What can hang from each mark
Z_526: Z_6 Z_221 Z_574
Z_221: Z_630
Z_630: Z_221 Z_574
Z_666: Z_6 Z_221 Z_574
Z_6: Z_666
Z_440: Z_221
Z_574: Z_526 Z_630

Each row was made from one small tree. Brackets hold a mark, then the marks that hang from it, in the order of their numbers. Every link used is in the known rows. Write each row's tree.
Known rows
{Z_221 {Z_630 {Z_574 {Z_526 Z_6}}}}: [-22.9   3.9  -9.7 -12.0   5.0  18.8 -42.2 -28.8  12.5  13.2 -14.8   4.1
  19.0  11.5  -9.7  -6.7   6.9  25.5  18.5  13.2  16.3 -21.2  13.2]
{Z_221 {Z_630 {Z_574 {Z_526 {Z_6 Z_666}}}}}: [ -9.3   3.9 -17.1 -12.7   4.0  27.1 -50.5 -27.6 -14.3   8.5  -7.8  -6.5
  24.4  -3.5   5.9  18.0   0.9  17.0  12.1   5.9 -23.4  -9.8   5.2]
{Z_526 Z_6 {Z_221 Z_630} Z_574}: [ -5.8   9.5  22.4 -13.4  32.3   0.9 -21.8 -22.5  26.8 -30.0  -7.1 -14.3
  15.0  -9.7 -29.7   4.3   7.6  -4.3  -8.4  48.7   5.6 -23.0 -11.0]
{Z_574 {Z_526 {Z_6 Z_666}} Z_630}: [ -4.2   9.0 -33.8 -34.1  44.7  31.6 -49.6 -30.7   7.0  -7.9  -5.5  -1.9
  10.4 -23.4  -8.5   3.6  -5.1 -10.1   8.8   7.0 -37.4   2.9  -2.3]
{Z_6 {Z_666 Z_221 {Z_574 Z_526}}}: [  3.8  27.1 -27.4  -4.8  16.9  24.9 -31.2  -1.5 -55.3  45.6   2.3 -23.3
  12.6 -13.1   8.7  33.0  19.1  35.0  -3.9  13.1 -56.5   6.9  14.0]
{Z_440 {Z_221 Z_630}}: [-14.2 -16.2 -15.7 -18.9 -17.9 -21.9 -29.8 -15.2  20.9  -7.7  11.4   5.1
 -12.6  -6.8 -11.0  14.2  32.7  32.2  -1.6  15.2  -7.7 -31.1   7.4]
{Z_630 Z_221 {Z_574 {Z_526 Z_6}}}: [ -3.6  20.2  -9.2 -21.5  -1.0  40.0 -24.6  28.3  20.9  26.8 -10.4   1.0
  18.7   9.9  -6.2  -5.5 -20.0  29.8   3.7  36.0   3.3 -16.0  20.7]
{Z_574 Z_526}: [-16.1  20.3 -13.6 -15.2  22.7  24.9  -9.2  -8.7 -13.5   8.4 -18.9   3.6
   7.4  -3.0  -6.0  -3.2  13.0   6.9   6.3  -9.3  14.0   0.1  12.9]
{Z_574 Z_526 Z_630}: [-17.9  11.7 -31.5 -22.3  26.3  26.9 -43.0 -20.8   3.5  -0.2 -34.2   0.3
  -6.4 -11.6 -10.4 -16.7  35.5  12.3  13.0   1.0   5.7  -4.2  12.6]
{Z_574 {Z_526 {Z_6 Z_666} Z_221} Z_630}: [  7.1  18.7 -21.9 -48.2  55.1  31.7 -56.4 -30.7   9.4 -24.3 -16.0  -9.7
  41.6 -35.0 -13.8  -2.1  10.6 -12.8  -1.6  30.1 -31.8 -10.3  -3.9]
{Z_666 Z_6 {Z_221 Z_630} {Z_574 Z_526}}: [-24.0   3.0 -18.6  -7.4   8.3 -24.7 -32.4 -24.2 -36.3  64.4  11.3 -12.1
  -4.6   3.6 -16.9  11.9  33.0  41.6  33.6  16.1 -40.5  -7.8  24.1]
{Z_666 Z_6 Z_221}: [ -2.1 -25.0  -3.6  -7.7  -3.2 -40.2   7.4   1.5  -7.9  29.1  39.8 -20.9
  -2.2  -6.6  -4.1   6.9  -5.1  -3.5  14.8  17.8 -27.9  10.4   6.1]
{Z_630 Z_221 {Z_574 Z_526}}: [ -5.3  24.7 -13.6 -12.2 -19.4  41.6 -24.9  37.9  -2.9  26.6 -32.5 -10.9
   7.6   7.8   7.0  -1.5  12.1  44.4   0.1  23.6  10.6  -9.6  24.5]
{Z_666 Z_6}: [ -3.3 -12.5   5.9   0.1   6.6 -25.0   8.8  -4.6  -8.6  17.0  26.1  -8.6
  -0.2  -3.9  -4.1  -1.0 -19.6 -14.2  29.0  -3.8 -11.0   9.2   9.1]
{Z_221 {Z_630 {Z_574 Z_526}}}: [-22.7   7.0 -13.4  -0.7 -12.4  23.9 -45.5 -19.3 -12.9  14.1 -36.1  -6.8
   6.3   6.9   4.5  -2.3  39.5  39.3  14.5  -0.2  20.2 -18.1  17.1]
{Z_440 {Z_221 {Z_630 {Z_574 Z_526}}}}: [-25.1   4.2 -27.9 -17.2 -16.0  15.6 -51.1 -15.7   6.5   5.9 -16.6  -6.6
   4.9  -4.4  -0.8   5.2  45.9  61.1   5.9  17.9  19.6 -35.2  30.8]
{Z_666 {Z_574 {Z_526 Z_6} Z_630}}: [-12.6  26.7 -22.7 -16.1  52.5  30.5 -52.9 -31.1  13.9  25.8 -11.4  11.3
   5.1   3.3 -21.0 -13.9   3.8  20.9  23.7  20.9 -16.2 -17.2  20.2]
{Z_666 Z_574}: [  4.8  20.9   4.6  17.8   6.5   7.8 -10.8  -2.6 -20.3  27.8   1.4  -0.2
  -2.7  10.8   0.1   4.6   1.3  25.6   9.1   6.7 -17.5  -6.2   9.0]
{Z_440 Z_221}: [  0.2  -4.4 -13.4 -15.8  -2.9  -6.8  -6.7   2.8  17.9  -7.8  18.6  -0.6
  -3.0 -11.4  -2.1  10.0   5.6  21.1  -7.6  17.1   1.8 -20.2  12.1]
{Z_6 {Z_666 Z_574}}: [ 19.7  19.1  -3.6  18.3   7.7  15.6 -19.0  -0.4 -43.9  20.0   4.7 -13.9
   4.3  -4.9  14.9  28.4  -7.9  16.2   2.5  -1.3 -52.0   5.5   0.3]
{Z_574 {Z_526 Z_221} Z_630}: [ -7.1  22.1 -19.9 -35.1  37.1  27.6 -51.5 -21.7  10.1 -15.4 -43.9  -8.0
  24.6 -23.3 -14.3 -23.0  49.9  11.1   0.4  25.0  10.2 -16.8   7.4]
{Z_221 Z_630}: [-14.0 -12.3  -4.1  -2.1 -12.7 -14.6 -21.8 -16.1   1.7  -1.2  -9.0   5.9
 -10.1   3.7  -8.1   1.3  26.2  10.1   6.2   0.1  -8.3 -13.3  -4.2]
{Z_221 {Z_630 Z_574}}: [ -8.9 -13.7  -0.5  12.5 -36.0  -0.8 -36.9 -10.9  -0.6   4.3 -15.9  -7.5
  -1.8  10.5   8.9  -1.0  28.9  30.6   7.3   9.6   5.6 -16.0   4.6]
{Z_6 {Z_666 Z_221 Z_574}}: [ 20.3   7.1 -16.0   8.3  -6.0   2.2 -23.2   6.2 -42.4  33.0  26.4 -25.1
   2.8  -9.7  13.7  36.1   7.4  28.2 -11.1  21.3 -69.3   5.2   1.0]

Which tree is each row?
[ -8.4   0.4  -2.1  -1.8  40.2  21.6 -27.1 -17.5  40.0 -22.5  -1.2 -10.6
 -18.8  -9.3 -21.6  -9.1  -9.6  -9.5   4.5  35.7   2.1  -7.6  -1.0]	{Z_526 Z_6 {Z_574 Z_630}}
[  4.7  -5.8   0.3  10.8   1.0 -31.1  -4.2   1.7 -26.8  59.3  40.7 -21.0
  -2.9   2.9  -4.8  13.2  -3.2  21.3  22.1  26.6 -44.8   6.5  19.2]	{Z_666 Z_6 Z_221 Z_574}
[ -9.3  33.6  -6.1  -6.6  46.3  27.7 -14.2 -20.3  -6.5  35.6  -0.5  15.4
  19.1  11.7 -18.6  -1.5 -21.5  17.3  16.2  11.3 -10.2 -14.1  17.5]	{Z_666 {Z_574 {Z_526 Z_6}}}
[  7.2 -30.0 -12.8  -7.3 -30.2  -8.7 -46.8 -12.8   1.8  10.9  29.6 -21.9
  14.8  -4.5   8.2  31.5   3.1  17.8 -10.2  38.4 -52.7  -9.8  -6.2]	{Z_526 {Z_6 {Z_666 {Z_221 {Z_630 Z_574}}}}}
[  2.2  26.9   4.5 -21.3  32.0  32.2 -26.9 -10.1   9.7  -3.9 -17.9  -8.4
  58.7  -1.1  -7.2 -12.3  -2.2  10.5  -0.3  39.6  25.2 -20.2  13.1]	{Z_630 {Z_574 {Z_526 Z_6 Z_221}}}
[  0.7  30.8  -0.1 -11.1  13.7  35.8 -29.6  -3.6 -11.7  -2.2 -38.1 -21.3
  46.6  -6.8   4.8 -10.7  30.9  27.4  -0.9  24.9  31.0 -17.8  16.0]	{Z_630 {Z_574 {Z_526 Z_221}}}
[-13.1  12.8 -30.2 -44.8  26.5  28.2 -42.9   5.2  42.9  10.9 -16.0  13.5
  -4.0  -5.2 -26.4 -15.2   2.4  14.7   7.9  36.3 -17.1 -16.4  11.6]	{Z_574 {Z_526 Z_6} {Z_630 Z_221}}
[  4.9   2.3  -9.7  -2.9  38.9  31.6 -34.4 -15.3  19.5 -27.8   4.9 -24.6
 -11.1 -26.8 -10.5  15.6 -15.9 -17.4  -2.6  28.0 -34.6   7.0  -8.7]	{Z_526 {Z_6 Z_666} {Z_574 Z_630}}
[ -0.1  12.3 -37.7 -46.2  24.1  38.3 -53.2   8.1  21.6   3.3 -11.3   0.7
   3.0 -20.2 -11.8   6.7  -6.1   6.8   1.5  29.0 -54.3  -5.0   2.5]	{Z_574 {Z_526 {Z_6 Z_666}} {Z_630 Z_221}}
[ -8.7  13.3 -31.5  -8.1  -0.2  11.8 -51.6 -18.3 -50.8  43.7  -4.5 -17.2
   3.4 -10.2   1.0  36.1  45.2  47.4   0.0  10.5 -62.6  -2.5   8.8]	{Z_6 {Z_666 {Z_221 Z_630} {Z_574 Z_526}}}
[  3.3   3.8 -24.0 -16.6  10.0  29.8 -34.0  -3.2 -18.2  21.9  18.8 -25.4
  32.3 -11.5   8.9  23.1  -9.8  13.2  -7.4  27.4 -32.1   1.7   9.6]	{Z_630 {Z_574 {Z_526 {Z_6 {Z_666 Z_221}}}}}
[  1.3 -24.9 -21.0 -12.4 -27.7 -19.8 -33.2  -8.4 -20.9   6.4  16.3 -19.0
  -5.2 -15.7   7.1  34.6  34.9  13.8 -15.4  12.8 -59.5   4.4 -13.4]	{Z_6 {Z_666 {Z_221 Z_630}}}
[ 13.7  27.3  -3.7 -24.7  32.5  41.4 -34.4  -9.7 -14.6  -8.6  -9.8 -22.4
  63.0 -18.8   7.7   9.7  -8.1   3.4  -5.5  27.9 -10.2  -9.2   5.7]	{Z_630 {Z_574 {Z_526 {Z_6 Z_666} Z_221}}}
[  3.8  38.9  -9.8 -15.2  25.8  22.3 -56.4 -27.6 -50.0  10.5 -33.4 -14.2
  32.5 -16.5  -1.7  23.5  45.5  37.0   1.5  13.1 -41.8 -14.2   3.9]	{Z_6 {Z_666 {Z_574 {Z_526 {Z_221 Z_630}}}}}
[ -4.2   9.3  -8.7  -4.2   0.8  31.7 -32.6  28.1  32.5  -8.5 -23.5 -23.1
 -40.3 -13.2 -13.4  -2.9  20.4  23.2  -8.6  45.1  -9.6  -4.4   7.7]	{Z_526 {Z_574 {Z_630 Z_221}}}
[  2.3  -0.4  11.5   0.1 -24.1  -2.3 -46.1 -12.6   2.3 -13.0 -26.9 -16.6
  27.4   1.3   5.5  -3.9  43.6  29.2  -3.6  34.6  11.5 -27.8   1.0]	{Z_526 {Z_221 {Z_630 Z_574}}}
[ -4.5  26.3   1.0 -39.8  53.5  18.4 -13.7 -19.9  17.0  -8.2 -11.4   4.7
  50.7 -12.5 -24.3  -9.5  -4.2  -8.7  -2.9  28.7  14.4 -18.1   4.2]	{Z_574 {Z_526 Z_6 Z_221}}
[ 10.0  12.3   8.1   4.1  34.9  26.0  -0.7  -4.3  -2.8 -19.8  17.6 -21.5
   0.2 -18.7  -4.2  26.3 -38.6 -23.6  -7.1  15.1 -27.3  11.3  -8.4]	{Z_526 {Z_6 Z_666} Z_574}
[ -8.8 -16.0 -13.4  -3.7 -40.3  -7.3 -43.3  -8.6  20.2  -4.4   1.7  -8.7
  -1.8   0.2   5.6  11.4  35.3  51.8  -2.0  27.0   4.5 -36.6  17.3]	{Z_440 {Z_221 {Z_630 Z_574}}}
[-24.1   0.1 -21.9 -28.4   2.1  12.1 -46.7 -24.8  29.1   4.6   4.2   6.0
  18.2   1.2 -14.2   4.7  14.0  45.6   9.5  29.4  12.7 -42.4  26.5]	{Z_440 {Z_221 {Z_630 {Z_574 {Z_526 Z_6}}}}}
[  3.7  -2.6 -25.0   1.7  -0.5  -2.5 -52.0 -10.0  -0.9  31.4   4.7 -12.3
 -17.0   0.4  -4.2   1.6  36.0  39.0  -1.9  40.4 -42.3 -10.4  11.7]	{Z_666 Z_221 {Z_574 Z_630}}
[-15.8   5.0 -32.2 -13.0  28.1  -4.5 -45.8 -19.6 -19.4  58.0   8.9 -18.6
  -9.4  -8.3 -12.6  -5.1  29.5  33.4  36.3  26.7 -36.2   1.6  30.4]	{Z_666 Z_6 Z_221 {Z_574 Z_526 Z_630}}
[ -0.6 -12.6 -17.8   1.6   5.6 -28.8 -38.6 -14.1  -7.5  49.1  28.1 -21.1
 -17.6  -3.0  -8.4   0.0  18.3  25.3  27.4  37.7 -54.9  -2.2  19.1]	{Z_666 Z_6 Z_221 {Z_574 Z_630}}
[ -3.2 -13.6  -5.4  -5.1   8.9  -3.1 -26.0 -14.3   4.3  -4.3  28.1 -28.1
 -11.4 -18.3 -11.5  39.3  -0.8  -0.9 -18.3  38.9 -49.8   2.0 -13.5]	{Z_526 {Z_6 {Z_666 {Z_221 Z_630}}} Z_574}
[  5.7 -26.5 -18.1   3.9 -51.0  -6.9 -50.6  -2.2 -26.5  13.9   7.9 -30.7
   1.2 -10.2  21.9  32.2  36.3  32.9 -11.9  25.0 -45.8  -3.9  -3.6]	{Z_6 {Z_666 {Z_221 {Z_630 Z_574}}}}
[ 16.0  -5.8   7.6 -12.7  -7.4   4.0 -50.4 -20.8   4.2 -20.7   0.9 -19.8
  43.9 -11.7   6.9  19.8   6.4   6.3  -4.9  37.6 -30.5 -22.3 -12.9]	{Z_526 {Z_6 Z_666} {Z_221 {Z_630 Z_574}}}
[  9.0  29.3  -6.9 -39.6  52.7  25.7 -22.5 -17.1  -9.8 -16.3  -3.1  -8.6
  54.9 -25.5  -9.4  13.2 -11.8 -16.1  -6.9  16.8 -22.4  -5.0  -7.7]	{Z_574 {Z_526 {Z_6 Z_666} Z_221}}
[ 15.8   6.7 -16.2  -3.2  28.0  15.0 -54.1 -22.9   4.1   9.8  11.7  -3.5
   3.5  -8.4  -0.6  12.4 -17.1   6.1  10.2  22.2 -65.2  -4.8  -2.5]	{Z_526 {Z_6 {Z_666 {Z_574 Z_630}}}}
[-10.9 -17.4  -4.3   7.1 -15.0 -47.3 -25.6 -16.8 -20.0  55.6  32.3 -14.0
 -13.2   5.9 -11.3  18.0  20.1  35.0  28.1  25.6 -53.5  -4.7  12.9]	{Z_666 Z_6 {Z_221 Z_630} Z_574}
[ 17.5  -7.3 -27.7 -10.9  15.9   0.9 -55.5 -16.5   2.0  23.4  33.0 -15.5
   1.2 -12.5  -4.1  21.0  -2.4  17.9  -4.2  44.1 -83.5  -3.3  -1.3]	{Z_526 {Z_6 {Z_666 Z_221 {Z_574 Z_630}}}}
[ 18.2  15.3   9.1 -11.7  19.0  -3.2 -46.3 -30.1 -11.1   2.3   5.1  -4.9
  36.2  -8.7  -8.5  27.8   1.4  10.8  -1.9  35.1 -58.9 -21.8 -12.0]	{Z_526 {Z_6 {Z_666 Z_574}} {Z_221 Z_630}}
[  4.5  -6.4  15.2 -12.0  -8.7  -7.6 -41.0 -21.7  27.6 -13.6  -7.2  -3.5
  40.3   5.7  -7.5  -3.8  11.2  14.8  -2.1  49.2   2.9 -36.3  -3.0]	{Z_526 Z_6 {Z_221 {Z_630 Z_574}}}
[-12.8  13.5 -33.3 -22.8  38.0  15.8 -53.4 -22.7  11.4  38.4   4.1   2.9
   6.5   0.0 -22.2  -4.5  17.1  31.2   7.4  45.5 -33.5 -18.8  20.1]	{Z_666 Z_221 {Z_574 {Z_526 Z_6} Z_630}}
[-17.2  19.4  -6.8 -31.1  17.8   7.5 -39.5 -25.4  -6.6  -8.3 -38.0  -1.8
  28.0 -11.4 -17.9  -3.4  51.8  18.8   2.0  14.1  11.9 -21.8   1.6]	{Z_574 {Z_526 {Z_221 Z_630}}}
[ -5.6  17.6 -14.8 -46.8  55.7  21.4 -47.9 -31.7  33.0 -20.0 -23.6   3.8
  35.9 -17.0 -26.9 -22.0  17.9  -4.5   2.6  37.8   4.3 -21.6   4.6]	{Z_574 {Z_526 Z_6 Z_221} Z_630}
[ -3.5   7.9  -2.8 -14.0  19.6  27.8 -32.1  19.9  58.1 -10.2  -6.0 -10.1
 -26.4  -6.9 -27.3  -4.3 -13.4   8.5  -5.9  58.0 -16.1  -9.4   4.6]	{Z_526 Z_6 {Z_574 {Z_630 Z_221}}}
